Each row was made from one path, in order. Every step used is in the known rows, and no mark comes twice. Write each row's path.
In the rows, zero is written as 128.
Known rows
redamar -> sanebo -> veka -> vesadeb -> gare: [192  90 109 163 103 205 168 111 131 120 145 139 144 127 122 148 143  58
 103 114 168 159  69 129 105 136 120]
redamar -> sanebo -> veka -> vesadeb: [199 102  74 152 111 205 149 111 142 133 147 156 128 145 129 138 131  47
 118 130 158 109  51 117 100 141 132]
debe -> sofiv -> gare -> vesadeb: [164 148 228 159 157  90 101 107 166 107 138 131 136 127  71 106  94 101
 148 167 112  78 153  66 130 112 156]
sanebo -> veka: [184 136 125 137 124 148 124 120 140 133 137 132 135 137 124 131 137  75
 136 139 136 138  99  97 114 127 121]
veka -> vesadeb -> vurudu: [137 119  55 143 119 172 159 116 148 121  96 132 146 152 109 158 124 132
  72 108 141 139 114 144 117 126 128]
sanebo -> veka -> vesadeb: [193 133  75 151 113 188 132 109 138 129 141 133 145 150 131 149 122  74
 129 124 149 128  82 124  99 126 139]
vurudu -> vesadeb -> redamar -> sanebo -> veka: [199  72  98 181 122 167 135 134 149 146 136 165 117 123 116 138 125  16
  67 161 158  74  67  69 122 133 116]
melo -> debe -> sofiv -> gare -> vesadeb -> redamar: [149 128 206 176 158  80  86 117 170 121 139 123 128 137  95 130 103  76
 117 194 127  50 143  67 144 110 123]
redamar -> sanebo -> veka: [192 100 120 137 122 167 144 122 145 136 143 156 116 129 123 118 148  45
 122 145 147 117  65  89 114 145 118]
sanebo -> redamar -> vesadeb: [170 145  66 109 118 177 152 138 132 137 131 152 124 120 127 132 100  68
 116 145 148 130  69 132 117 129 111]
gare -> sofiv: [116 136 138 133 124 148 141 137 135 115 135 105 113 126  98 108 133 103
  97 127 109 115 148 113 122 102 122]
melo -> debe: [123 120 130 146 137 115 117 145 139 129 126 124 115 124 148 137 128  91
 140 150 132 143 107 135 129 134 108]
vurudu -> vesadeb -> melo: [141 101  98 211 134 159 105 158 114 123  81 158 113 111 136 157 118 118
  86 129 146 124  98 121 137 112 142]
redamar -> vesadeb: [169 127  90 142 119 155 137 136 135 120 128 135 113 119 138 135 107  95
 115 132 132 109 108 159 118 131 105]
veka -> vesadeb -> gare: [139 110 114 154 108 172 155 114 119 113 134 116 154 125 127 154 128 125
 108 100 152 169 120 161 115 122 130]
vurudu -> vesadeb -> gare -> sofiv -> debe: [135 115 148 180 133 150 151 152 144 104 134 104 124  91  88 121 129  21
  23 138 119 164 204 116 111  76 162]
melo -> debe -> sofiv -> gare -> vesadeb: [161 141 230 173 163  82  95 117 174 107 137 126 127 124  86 113  95  71
 156 183 114  90 138  71 130 116 142]
veka -> vesadeb -> redamar -> sanebo: [141  80  74 145 115 179 148 119 134 138 142 157 118 145 137 143 133  88
  74 137 159  55  81 130 127 140 118]
redamar -> vesadeb -> veka: [173 104 104 141 118 136 138 127 156 121 139 131 112 146 135 131 131  73
  85 150 142  78  98 148 131 121 104]
melo -> vesadeb: [113 105  90 150 136 127 135  94 143 130 166 119 107 135 109 149 123 159
 108 138 140 131 127 122 125 131  97]
sofiv -> debe: [133 141 128 123 143 123 122 133 140 124 136 125 122 124 132 121 140  70
  89 149 123 140 183 132 117 110 164]
melo -> debe -> sofiv: [145 141 130 172 152  92  98 151 144 126 114 118 115 108 137 113 124  48
 154 157 121 119 138 136 126 137 117]
sanebo -> redamar -> vesadeb -> melo: [160 142  56 144 120 198 125 151 114 130  97 166 110 127 150 153 127 101
 105 140 160 131  49 137 132 122 113]
vurudu -> vesadeb -> melo -> debe -> sofiv -> gare: [173 133 134 252 167 109  74 173 155 109  92 155  91 111 119 118  98  33
 104 180 127  90 124 105 132 106 131]
gare -> vesadeb -> redamar: [122 107 185 126 132 117 115  98 140 132 141 122 151 140 105 156 119 148
 107 151 137  76 130  80 146 117 131]
sanebo -> redamar: [129 149 100  92 125 151 145 131 125 147 133 146 140 129 117 127 121  99
 128 144 147 151  84  98 126 127 134]
debe -> sofiv: [149 148 130 155 144 103 108 137 136 127 116 122 126 111 118 104 124  84
 144 138 118 106 157 130 124 132 131]
redamar -> vesadeb -> vurudu: [162 118  63 142 121 158 159 133 154 117  90 137 123 130 114 147 121 108
  66 123 133 128 113 150 123 129  94]
vesadeb -> redamar: [121 117 117 134 127 123 116 124 129 138 131 126 130 141 133 143 134 129
  91 143 137  82 136 118 141 121 112]
veka -> vesadeb -> melo: [135 126  70 176 121 191 110 131 110 118  98 147 124 148 156 164 139 147
 111 110 154 122  86 157 128 120 142]
redamar -> vesadeb -> melo -> debe -> sofiv: [170 139  91 211 148 132  85 168 133 115  86 135  93 106 160 132 127  45
 136 157 134 107 104 165 130 132  99]

Write each row's path
[167 124 227 156 151  79 106 100 185 111 150 126 132 153  76 106 118  78
 112 183 123  52 139  65 141 104 150]	debe -> sofiv -> gare -> vesadeb -> veka
[123 135 159 141 131 146 150 138 138 102 144  92 124 109  98 112 154  49
  48 135 116 168 208 127 116  83 152]	vesadeb -> gare -> sofiv -> debe
[142 122 187 138 143 120 144 100 178 106 109 136 144 150  59 139 110 146
  81 147 123 120 133  63 135 109 136]	sofiv -> gare -> vesadeb -> vurudu
[142 133 173 196 158 106  78 140 138 117  94 128 121 112 133 139 132  83
 159 161 131 114 112 110 140 127 132]	gare -> vesadeb -> melo -> debe -> sofiv
[140 141 118 201 152 113  79 162 129 122  87 131 104 113 156 128 144  69
 146 154 132 121 118 142 137 130 116]	vesadeb -> melo -> debe -> sofiv
[144  86 143 191 121 140 150 142 124 116 117 127 143  90 106 151 107  96
  82 118 145 171 132 124 124 115 130]	vurudu -> vesadeb -> gare
[123 147 135 130 139 140 134 141 147 113 142 103 111 124 107 104 146  48
  59 149 107 129 201 119 113  88 160]	gare -> sofiv -> debe
[172 140 120 158 119 192 153 123 147 104 154  98 136 127 102 128 151   7
  50 134 132 169 174 123  94  81 158]	sanebo -> veka -> vesadeb -> gare -> sofiv -> debe
[114  93 124 160 125 134 157  94 133 118 162 107 125 119 104 158 136 161
  93 121 152 178 136 133 126 126  91]	melo -> vesadeb -> gare
[151 134 132 152 125 166 157 144 143  97 143  98 113 103 106 118 139  27
  39 137 118 153 195 150 107  85 135]	redamar -> vesadeb -> gare -> sofiv -> debe
[192 146  80 218 142 158  81 148 138 123  97 135 117 130 158 143 138  26
 149 152 147 122  82 137 115 128 123]	sanebo -> veka -> vesadeb -> melo -> debe -> sofiv
[134 121 196 185 151 125  89 134 148 109 110 144 110 138 129 153 125 120
 131 171 137 121  85  89 145 111 129]	sofiv -> gare -> vesadeb -> melo -> debe
[166 161 156 172 153  95 101 137 156 112 127 135 111 129  99  90 106  74
 128 160 111  83 164 106 126 114 135]	debe -> sofiv -> gare
[179 122  69 154 112 178 119 108 138 139 144 132 145 161 134 161 127  80
  94 141 157  82  95 115 117 119 121]	sanebo -> veka -> vesadeb -> redamar
[160  98 195 160 148 113 118 111 165 124 144 156 116 132  84 110 117  68
  94 180 135  22 121  59 142 129 130]	debe -> sofiv -> gare -> vesadeb -> redamar -> sanebo
[185  92 111 143 119 164 135 120 146 145 145 155 118 141 127 130 151  44
  92 157 156  82  71  80 124 141 105]	vesadeb -> redamar -> sanebo -> veka
[111 118 133 156 137 144 157 114 149 105 170  86 107 114  84 128 152  72
  32 142 125 171 209 124 111  85 129]	melo -> vesadeb -> gare -> sofiv -> debe
[167 125 122 164 102 203 162 120 135 105 147  96 141 130  94 135 140  64
  84 110 138 159 118 121 101  97 119]	sanebo -> veka -> vesadeb -> gare -> sofiv
[165 118 229 170 159  70  99 113 191 110 146 123 122 149  92 113 118  49
 121 197 127  63 123  69 142 109 137]	melo -> debe -> sofiv -> gare -> vesadeb -> veka
[164 111 125 155 110 159 156 133 125 109 127 121 131 105 128 145 124 103
 101 115 145 159 120 167 123 125  97]	redamar -> vesadeb -> gare
[132 118  72 146 116 161 124 114 128 135 137 128 140 155 137 159 122 124
  88 132 149  73 118 140 128 119 124]	veka -> vesadeb -> redamar
[173  97 120 163 101 219 178 120 138 107 151 117 127 124  92 125 148  38
  72 114 146 142  91 114 102 111 115]	redamar -> sanebo -> veka -> vesadeb -> gare -> sofiv
[161 154 145 211 163 104  74 161 151 107 100 143  91 129 132 111 123  63
 129 176 124  97 129 116 136 114 121]	vesadeb -> melo -> debe -> sofiv -> gare
[151 141  84 210 146 144  84 154 128 120  89 134 113 125 159 141 134  63
 142 144 142 113 104 159 125 129 126]	veka -> vesadeb -> melo -> debe -> sofiv
[146 130 226 138 144 112 118  99 161 109 148 134 138 141  78 127  97 137
 134 160 120  97 129  63 132 110 153]	sofiv -> gare -> vesadeb
[201  96 184 151 132 151 129  98 171 129 161 161 122 151  88 128 128  51
  96 182 150  57  72  31 129 125 123]	sofiv -> gare -> vesadeb -> redamar -> sanebo -> veka
[175  75  82 156 126 162 141  93 156 147 173 148 101 146 113 147 148  68
  77 164 164  82  69  76 122 143  82]	melo -> vesadeb -> redamar -> sanebo -> veka
